Each row was made from one path, in order. Every step used is in the known rows, and no mark comes twice. Write each row's path.
Known rows
P-W: [ 0.25  0.00 -0.04 -0.28  0.21 -0.31  0.08  0.11  0.17  0.18  0.25  0.17
 -0.10 -0.27  0.27 -0.02  0.20 -0.22  0.33 -0.16  0.32 -0.04]
M-W-P-H-D-R: [-0.10  0.08  0.16 -0.05 -0.06  0.04 -0.43  0.04 -0.21 -0.05  0.00  0.09
  0.01  0.22 -0.21  0.00 -0.07 -0.03 -0.34  0.06 -0.22  0.09]
P-W-D: [ 0.17 -0.02 -0.05 -0.25  0.15 -0.37 -0.15  0.16  0.11  0.20  0.25 -0.08
 -0.22 -0.25  0.20 -0.01  0.20 -0.01  0.27 -0.21  0.34  0.09]
P-H-M-W: [-0.12  0.15  0.18 -0.10  0.08 -0.11  0.60  0.22 -0.12 -0.14 -0.04  0.07
  0.04 -0.03  0.33  0.12  0.03  0.14  0.24  0.47 -0.16  0.01]
R-P: [ 0.10  0.02 -0.19  0.17  0.27  0.05 -0.06  0.06  0.32  0.10 -0.01  0.21
 -0.11  0.16  0.12  0.07  0.14 -0.21  0.13  0.02  0.05  0.09]
R-D: [ 0.12 -0.05 -0.04 -0.28  0.11 -0.36 -0.13  0.09  0.14 -0.02  0.00  0.32
  0.11 -0.07  0.09  0.00  0.16 -0.24  0.07  0.02  0.10  0.03]
W-D: [ 0.10 -0.10 -0.04 -0.10  0.09 -0.31 -0.14  0.14  0.13 -0.10  0.03 -0.13
 -0.35 -0.01  0.12  0.05  0.20 -0.03  0.06  0.00  0.17  0.10]
W-D-R-P-H-M: [-0.17 -0.03  0.00  0.36  0.11  0.26  0.07  0.00 -0.17  0.15 -0.04 -0.33
  0.06  0.03 -0.30  0.01 -0.18  0.04  0.05 -0.08 -0.28 -0.04]
P-H-D-R-M-W: [-0.25  0.06  0.15 -0.10 -0.26  0.19 -0.09 -0.08 -0.42 -0.04  0.02 -0.08
  0.29 -0.11  0.05 -0.02 -0.21  0.20 -0.23  0.18 -0.18 -0.04]
H-M-W-D-R-P: [-0.21  0.05 -0.18  0.24  0.08  0.18  0.10 -0.29  0.06 -0.13 -0.17 -0.29
  0.14  0.23  0.20 -0.10 -0.14  0.45  0.05  0.07  0.17  0.23]
P-H-D-R: [-0.09 -0.05  0.18 -0.11  0.06  0.08 -0.42  0.13 -0.31 -0.01  0.01 -0.05
  0.00 -0.09 -0.24 -0.04 -0.14 -0.16 -0.09 -0.14 -0.25 -0.17]
W-P-H-D-R: [ 0.07 -0.04  0.14  0.00 -0.02 -0.04 -0.46  0.11 -0.18  0.04  0.00  0.04
 -0.13  0.12 -0.55  0.00 -0.02 -0.38 -0.30 -0.18 -0.26 -0.10]
D-R-M-W: [ 0.00 -0.11 -0.08 -0.11 -0.27  0.09  0.28 -0.29 -0.01 -0.22 -0.05 -0.08
  0.12 -0.03  0.30 -0.04 -0.05  0.26 -0.04  0.05  0.32  0.08]
H-M-W: [-0.04  0.12  0.00 -0.14  0.09 -0.27  0.60 -0.03  0.14 -0.29 -0.16  0.07
  0.00  0.08  0.46  0.02  0.13  0.16  0.26  0.37  0.20  0.08]
H-D: [ 0.05  0.01  0.02 -0.20  0.14 -0.27 -0.31  0.09  0.06 -0.12 -0.08  0.13
 -0.14 -0.02  0.07  0.01  0.14 -0.27  0.02  0.02  0.10  0.00]
D-R-P-W: [ 0.14 -0.04 -0.19  0.08  0.23  0.18 -0.19 -0.12  0.18  0.32  0.18  0.07
  0.15 -0.12  0.03 -0.12 -0.03 -0.11  0.25 -0.47  0.22  0.00]
W-P-H-M: [ 0.15  0.05  0.11  0.05  0.02 -0.27  0.55  0.27  0.02 -0.01 -0.04  0.10
 -0.23  0.08 -0.32  0.15  0.20 -0.47  0.03  0.23 -0.23 -0.13]
D-R-M-W-B: [ 0.03 -0.09  0.02 -0.05 -0.40  0.03  0.41 -0.29  0.21 -0.20 -0.14 -0.04
  0.20 -0.27  0.14 -0.09 -0.07  0.55  0.15 -0.10  0.20 -0.27]
R-P-H-M: [-0.06  0.12  0.00  0.28  0.25  0.14  0.43  0.22  0.02  0.17 -0.04  0.09
  0.05  0.02 -0.07  0.11  0.00 -0.21  0.19  0.24 -0.36 -0.09]
D-R: [ 0.15 -0.19 -0.04 -0.11  0.04 -0.03 -0.01 -0.10  0.11 -0.21 -0.05  0.00
 -0.16 -0.04 -0.01 -0.07  0.04 -0.12  0.08 -0.28  0.21 -0.06]
P-H-D-R-M: [-0.07 -0.07  0.13 -0.07 -0.22  0.15 -0.11 -0.01 -0.42  0.02  0.01 -0.13
  0.15 -0.20 -0.27  0.01 -0.19 -0.17 -0.21 -0.07 -0.22 -0.19]

Which path is each row?
[-0.01  0.00  0.06  0.06 -0.36  0.15  0.30 -0.03 -0.12 -0.01  0.08  0.01
  0.03  0.09 -0.17  0.07 -0.04  0.03 -0.29  0.17 -0.11  0.01] -> D-R-M-W-P-H
[-0.16  0.02 -0.04 -0.19 -0.25  0.04 -0.12 -0.32 -0.17 -0.22 -0.11 -0.08
  0.22 -0.01  0.22 -0.09 -0.14  0.20 -0.19  0.03  0.24  0.07] -> H-D-R-M-W
[ 0.07  0.12  0.11 -0.02  0.02 -0.13  0.11  0.33  0.09  0.01  0.09  0.28
 -0.19  0.21  0.06  0.15  0.20 -0.09 -0.12  0.36 -0.20  0.15] -> M-W-P-H
[-0.10 -0.04 -0.03  0.33  0.15  0.34 -0.40  0.11 -0.11  0.22  0.10 -0.21
 -0.06  0.04 -0.27  0.01 -0.15  0.05 -0.08 -0.15 -0.29  0.03] -> W-D-R-P-H
[-0.02 -0.04 -0.02  0.29  0.19  0.42 -0.16  0.10 -0.04  0.18  0.07  0.06
  0.05  0.04 -0.20  0.02 -0.14 -0.14  0.01 -0.13 -0.29 -0.08] -> D-R-P-H
[ 0.16 -0.12 -0.07 -0.24  0.08 -0.16 -0.29 -0.07  0.00  0.13  0.20 -0.25
 -0.14 -0.27  0.05 -0.12 -0.01  0.08  0.19 -0.51  0.39  0.04] -> P-W-D-R
[-0.19  0.24  0.03  0.24  0.22  0.17  0.44  0.18 -0.02  0.10 -0.04  0.13
  0.18  0.14  0.27  0.11 -0.02  0.15  0.14  0.50 -0.30  0.11] -> R-P-H-M-W
[ 0.20 -0.02 -0.12  0.15  0.13  0.10 -0.07 -0.14  0.36  0.36  0.08  0.11
  0.23 -0.36 -0.13 -0.16 -0.06  0.16  0.43 -0.63  0.12 -0.32] -> D-R-P-W-B
[ 0.01  0.08 -0.02  0.25  0.29  0.19 -0.03  0.33  0.06  0.26  0.09  0.20
 -0.04  0.05 -0.03  0.13  0.08 -0.22  0.09  0.15 -0.34 -0.03] -> R-P-H
[-0.17 -0.02 -0.18  0.21  0.11  0.26 -0.41 -0.20  0.11 -0.01 -0.02 -0.17
  0.03  0.25  0.22 -0.07 -0.09  0.46 -0.09 -0.04  0.15  0.32] -> M-W-D-R-P
[-0.11 -0.01  0.06 -0.12 -0.37 -0.03 -0.01 -0.33  0.03 -0.17 -0.23 -0.08
  0.34 -0.25  0.07 -0.11 -0.13  0.48  0.01 -0.12  0.11 -0.29] -> H-D-R-M-W-B
[-0.03  0.03 -0.06 -0.09 -0.34 -0.04 -0.13 -0.33 -0.02 -0.17 -0.13  0.00
  0.12  0.21 -0.09 -0.05 -0.01  0.00 -0.40  0.04  0.21  0.12] -> H-D-R-M-W-P
[ 0.01 -0.22 -0.10 -0.04 -0.30 -0.02  0.05 -0.19 -0.04 -0.13  0.01 -0.37
 -0.12 -0.12 -0.10 -0.04 -0.03  0.07 -0.11 -0.22  0.25 -0.02] -> W-D-R-M
[-0.12  0.15  0.03  0.20  0.28  0.17 -0.44  0.27 -0.09  0.26  0.03  0.19
  0.06  0.06 -0.12  0.08 -0.01 -0.28 -0.09  0.14 -0.45 -0.01] -> R-P-H-D
[ 0.02  0.03  0.16 -0.05  0.14 -0.16  0.57  0.29 -0.08 -0.06 -0.03  0.02
 -0.10 -0.13 -0.02  0.10  0.09 -0.22  0.24  0.24 -0.23 -0.19] -> P-H-M
[ 0.03 -0.04  0.09  0.03 -0.33  0.05 -0.15 -0.01 -0.30  0.11  0.00 -0.05
  0.01  0.00 -0.58  0.04 -0.08 -0.40 -0.40 -0.10 -0.23 -0.17] -> W-P-H-D-R-M
[ 0.12 -0.07 -0.11  0.00 -0.36  0.01  0.30 -0.30  0.12 -0.17 -0.04  0.01
  0.01  0.18 -0.03 -0.02  0.06  0.04 -0.27  0.04  0.27  0.11] -> D-R-M-W-P
[ 0.16  0.04 -0.05 -0.10  0.02 -0.29  0.08  0.06  0.34 -0.17 -0.02  0.27
 -0.23  0.30  0.19  0.07  0.30 -0.04 -0.10  0.26  0.18  0.22] -> M-W-P
[-0.07 -0.09 -0.02 -0.11 -0.01 -0.06 -0.26 -0.14  0.01 -0.26 -0.05 -0.25
 -0.12  0.09  0.26 -0.08 -0.03  0.46 -0.03 -0.04  0.30  0.23] -> M-W-D-R
